Each row was made from one small tree. The marks that hang from a mark follow it in brackets, in the order of their numbers. Every link used is in the known rows. Write each row's tree.
(in the rows, 128 means zero)
Known rows:
K_949(K_255(K_527)): [114  90 104 137 107 128  61 141 180  93 128 138 117 157 140 136 111 109
 148]
K_754(K_999): [128 132 119 110 141 111 109 122 136 102 129 131 132 137 147 119 112 135
 144]
K_41(K_550(K_754)): [137 135 108 101 134 138  94 125 128  80 123 151 128 158 111 140 145 175
 124]
K_999(K_527 K_720 K_949(K_255)): [122  95  79 119 136 132  73 127 150  75  95 166 150 151 217 134 112  51
 140]
K_550(K_754(K_999(K_527 K_720 K_949))): [139 109  76  95 174 131 101 103 130  73 115 162 137 135 213 127 106  91
 150]
K_754(K_999(K_720 K_949)): [126 116 103  99 153 121 106 118 133  87 114 141 147 132 200 112 108  94
 145]
K_550(K_754(K_999)): [135 126 106 104 146 120 108 113 138  92 139 136 122 141 133 128 115 163
 147]
K_972(K_550(K_754(K_999(K_720 K_949)))): [149 114  76  79 156 142 117 111 118  86 109 134 142 141 188 133 112 124
 156]
K_999(K_527 K_720 K_754): [127 112 115 103 144 125  89 139 153  96  98 166 146 145 183 102 111  81
 140]
K_999(K_720 K_949(K_255(K_527))): [111  75  87 128 119 138  58 135 177  78 112 149 131 151 191 127 107  65
 149]
K_255(K_527(K_999)): [119  78 118 138 125 124  62 151 168 111 132 150 120 148 128 122 128 100
 146]
K_999(K_527 K_949): [135 114  99 115 147 112  95 127 136  88 101 160 135 144 186 129 122  78
 144]
K_527(K_255 K_999(K_720 K_754 K_949)): [125  87 109 144 143 142  49 142 180  86 102 173 136 145 188 102  98  68
 130]
K_972(K_550): [139 122 108  94 117 124 113 141 124 111 107 126 137 149 130 134 135 134
 147]
K_255(K_527(K_999(K_720 K_754))): [118  71 127 129 137 134  53 155 185 105 119 161 131 150 153  95 112  82
 145]
K_255(K_527(K_999(K_720 K_754 K_949))): [123  68 118 132 147 133  50 148 183  95 106 166 134 150 183  94 105  57
 149]
K_550(K_754): [131 114 106 103 127 126 104 127 145  97 128 143 121 146 113 132 139 156
 141]
K_972(K_550(K_754(K_999(K_949)))): [158 128  86  93 156 131 114 110 118  85 113 130 129 147 165 140 108 143
 158]
K_255(K_527(K_999(K_949))): [125  77 109 141 137 123  58 144 169  98 121 156 120 148 155 121 119  78
 151]
K_999(K_527 K_720 K_754 K_949): [132 109 107 106 158 122  85 131 150  83  87 171 147 146 212 101 105  57
 142]
K_972(K_550(K_754)): [147 118  94  89 124 135 113 131 127 104 115 131 129 152 117 145 139 159
 149]
K_550(K_754(K_999(K_720 K_949))): [132 110  87  93 160 131 107 107 136  78 122 147 136 135 184 122 113 118
 149]
K_41(K_550(K_754) K_999(K_527)): [139 130  96  93 138 142 101 109 121  89 114 188 125 165 155 146 142 142
 120]
K_527(K_255 K_999): [121  95 108 150 121 133  62 144 165 104 128 156 123 144 130 129 121 112
 128]

Which tree is each row?
[109  65 114 149 122 144  29 155 200  96 118 161 134 160 162 108 100  73
 143]  K_949(K_255(K_527(K_999(K_720 K_754))))
[132 105  94 130 150 134  68 128 170  72  93 177 134 146 220 109  88  52
 137]  K_999(K_527(K_255) K_720 K_754 K_949)
[134 116 105 137 146 122  60 130 169  73  89 167 138 163 198 120  90  69
 145]  K_999(K_527 K_754 K_949(K_255))
[126 105  77 110 147 142  84 106 151  67 119 147 138 146 195 134 100 113
 147]  K_550(K_754(K_999(K_720 K_949(K_255))))
[122  88 101 148 129 128  52 141 162  92 110 156 140 156 161 134 120  85
 138]  K_527(K_999(K_949(K_255)))
[129 129 125  93 140 141  95 121 135  84  87 184 148 163 195 105 122 102
 120]  K_41(K_550 K_999(K_720 K_754 K_949))
[128  97 119 153 138 128  43 144 179  88 101 163 141 163 165 112 101  83
 139]  K_527(K_999(K_754 K_949(K_255)))
[131  95  81 136 145 136  63 108 174  67 135 141 108 155 175 140  86 118
 160]  K_550(K_754(K_999(K_949(K_255(K_527)))))
[131  83 127 146 148 121  48 146 186  95 112 162 121 155 159 103 102  76
 151]  K_255(K_527(K_999(K_754 K_949)))
[127 108 101 127 138 136  72 133 170  86 104 170 133 145 192 110  94  75
 132]  K_999(K_527(K_255) K_720 K_754)
[125 108  78 119 155 130  77 115 145  72 106 157 150 144 237 128  89  58
 145]  K_754(K_999(K_527 K_720 K_949(K_255)))
[128 107  87 132 135 122  70 127 151  80  99 160 138 154 195 141 108  70
 142]  K_999(K_527 K_949(K_255))
[141 124  97 107 160 123 106 105 138  79 126 142 123 141 161 130 109 138
 151]  K_550(K_754(K_999(K_949)))
[142 122 117 120 158 112  83 129 152  84  90 168 137 151 190 109 105  75
 146]  K_999(K_527 K_754 K_949)
[146 122  84 108 173 121  99 102 133  75 119 157 125 142 192 134 102 110
 153]  K_550(K_754(K_999(K_527 K_949)))
[117  61 102 128 138 133  61 145 165  97 117 161 133 143 179 116 124  59
 148]  K_255(K_527(K_999(K_720 K_949)))
[140 129  98 115 168 109  99 114 130  85 111 154 136 138 205 123  98  83
 149]  K_754(K_999(K_527 K_949))
[106  57  97 141 113 145  40 153 185 100 127 154 133 153 160 128 118  75
 142]  K_949(K_255(K_527(K_999(K_720))))
[124 110  95 125 119 131  93 119 151 102 114 180 113 148 180 138 116  92
 129]  K_41(K_999(K_527(K_255)))
[124  97  76 125 140 137  78 125 152  76 102 171 133 139 217 128 108  54
 134]  K_999(K_527(K_255) K_720 K_949)
[163 126  72  96 170 130 108 105 113  81 105 145 131 147 196 144 103 114
 159]  K_972(K_550(K_754(K_999(K_527 K_949))))
[119  90 116 142 132 142  53 149 181 100 114 167 134 145 158 103 104  91
 128]  K_527(K_255 K_999(K_720 K_754))
[131 135 116 101 131 131 104 117 121  89 101 174 136 162 168 132 138 121
 121]  K_41(K_550 K_999(K_949))
[117  82 104 133 129 137  47 136 194  75 103 156 132 160 196 107  89  65
 151]  K_999(K_720 K_754 K_949(K_255(K_527)))
[126 118  97  97 155 120 104 122 129  94 119 150 147 133 199 119 106  88
 143]  K_754(K_999(K_527 K_720))
[152 132  92  90 145 133 117 117 120  99 126 122 128 145 136 141 116 166
 154]  K_972(K_550(K_754(K_999)))
[145 142  77 128 162 148  76 103 136  62 134 165 116 152 168 149  96 150
 124]  K_41(K_550(K_754(K_999(K_527(K_255)))))
